What can hang from each mark:
Z2: Z220 Z225
Z863: Z225
Z220: Z2
Z225: Z2 Z194 Z275 Z292 Z505 Z548 Z747 Z980

Known rows, with every way that one mark hangs from another:
{Z863 {Z225 Z292 Z548}}: [ 15  -2 -13  31  20   7 -11  33  22   4  -9   2  -9   8  26]
{Z863 {Z225 Z194 Z275 Z292 Z505 Z548}}: [-23   6 -19 -17  13 -17 -23   9  13  -1  -4 -11 -21  -7  30]
{Z220 {Z2 {Z225 Z275 Z548 Z747 Z980}}}: [ 19   2  67   6  -1 -13  32  -8  12  -2   5  -4   3  -6  -9]
{Z225 Z194 Z275 Z980}: [-35  12  11  10  -3 -34 -44  -3  -5  -7  -7  -9 -28   8  18]
{Z863 {Z225 Z275 Z505 Z548 Z747}}: [ -2   8 -42  -2  16 -15 -35  -3  12  -3   6 -11  -3  -3  22]
{Z220 {Z2 {Z225 Z194 Z505 Z548}}}: [ 25  -3  77   4  13   2  33   5  20  10  -6 -10  -4  -1   4]
{Z2 Z220 {Z225 Z194 Z275 Z292 Z505 Z548}}: [-20 -15  -4 -24 -22 -10  -5   0 -11   3 -10  13   5  -8 -12]
{Z225 Z292 Z548 Z747}: [ 33   3  -9 -15 -12   4 -10   0  20  -9   8 -11   4  10  10]
{Z863 {Z225 Z2 Z194 Z292 Z505 Z548 Z747}}: [ 16   5 -19 -48  13  -3  42  -4  10  -4  19 -15  -7 -16  15]
{Z2 Z220 {Z225 Z292 Z505 Z747}}: [ -7  -4 -16 -19  -2  42  -9   6 -10  10  -2  12  19   3 -33]
{Z2 Z220 {Z225 Z275 Z747 Z980}}: [-15  -7  -2   9 -14  -3 -17  -1 -20   2  -2  21  14   2 -35]
{Z2 Z220 {Z225 Z275 Z505 Z548 Z747}}: [  0 -12 -27  -8 -19  -7 -19 -13 -12   2   0  13  23  -4 -20]
{Z225 Z747}: [ 19  13   2  22  21  14 -49   6  15   0   2 -13   1  23   7]
{Z225 Z194 Z275 Z292 Z505 Z747 Z980}: [-51  24 -24 -82 -19 -10 -25 -32  -9 -14  15 -23 -23  -9   2]
{Z2 {Z225 Z275 Z505 Z548}}: [ -9  -2 -27  21   0 -10 -30   2  14   3  -9   5   1  -1  26]
{Z863 Z225}: [  3   6  -2  61  46  15 -41  38  18  11 -13   0 -11  18  23]
{Z2 Z220}: [  2  -4   2  61  12  23 -52  18 -10   6 -18   7   8  27  -9]
{Z225 Z2 Z275 Z292}: [-34  25  -6  31  31  12 -26  -7   6 -17   1 -11  -7   0  31]

Rows:
[  8   7  85  12  31  17  15  10  18  13  -9 -11  -8   4   0] => {Z220 {Z2 {Z225 Z194 Z505}}}
[  1   2 -23 -51 -20 -37  12 -50 -21 -19  22 -17   9 -17  -3] => {Z225 {Z2 Z220} Z194 Z275 Z505 Z548 Z747}
[-44  23 -26  13   4   3   1 -16  -8 -20   6  -6 -13  -7  22] => {Z225 Z2 Z275 Z292 Z980}
[ 24 -19 -24  -8 -21  10   3  -2  -8   9  -1  15  25   2 -25] => {Z2 Z220 {Z225 Z505 Z548 Z747}}
[  6   6 -59 -38  -6   7  54 -11   0  -8  22  -6  -3 -19  10] => {Z863 {Z225 Z2 Z292 Z505 Z548 Z747 Z980}}
[-19 -19 -18 -17 -40 -28   8  -9 -24   3  -7  18   1 -10 -17] => {Z2 Z220 {Z225 Z194 Z275 Z505 Z548 Z980}}
[ -5 -11  12  34   7  35 -15  30  -5  13 -18  23  13  13 -22] => {Z2 Z220 {Z225 Z292}}
[ 49 -11  17 -22 -16 -28  40 -21 -10 -10  18  -6  13  -2 -13] => {Z225 {Z2 Z220} Z194 Z548 Z747}
[ 38  -4  69   6  -2   1  49   0  16   3   5  -2   5  -1 -13] => {Z220 {Z2 {Z225 Z548 Z747 Z980}}}
[ 19   3 108  30  35  10  16  20  21  13 -11  -6  -7   9  -2] => {Z220 {Z2 {Z225 Z194}}}
[  5   1 -59  14   3  -2  39   0   0  -2   7  -1  -8 -11  26] => {Z863 {Z225 Z2 Z505 Z548 Z980}}
[-21   3 -26 -18 -15   3  31 -23 -33  -4   7  -4  -8  -6  -8] => {Z225 {Z2 Z220} Z194 Z505 Z980}
[ 27 -28  27  21 -15 -14   7  21  -4  13 -15  22   9   8 -17] => {Z2 Z220 {Z225 Z194 Z548}}
[ -7   7 -26 -57 -21   0  39 -37 -33  -8  23 -11   1 -10 -25] => {Z225 {Z2 Z220} Z194 Z505 Z747 Z980}
[-26   8   9  32  23  12 -41  22  17   4 -14   8  -5   7  16] => {Z2 {Z225 Z275 Z292}}
[  8 -24 -13  10 -38   9  30  16 -13   6 -10  30  12   0 -24] => {Z2 Z220 {Z225 Z292 Z548 Z980}}
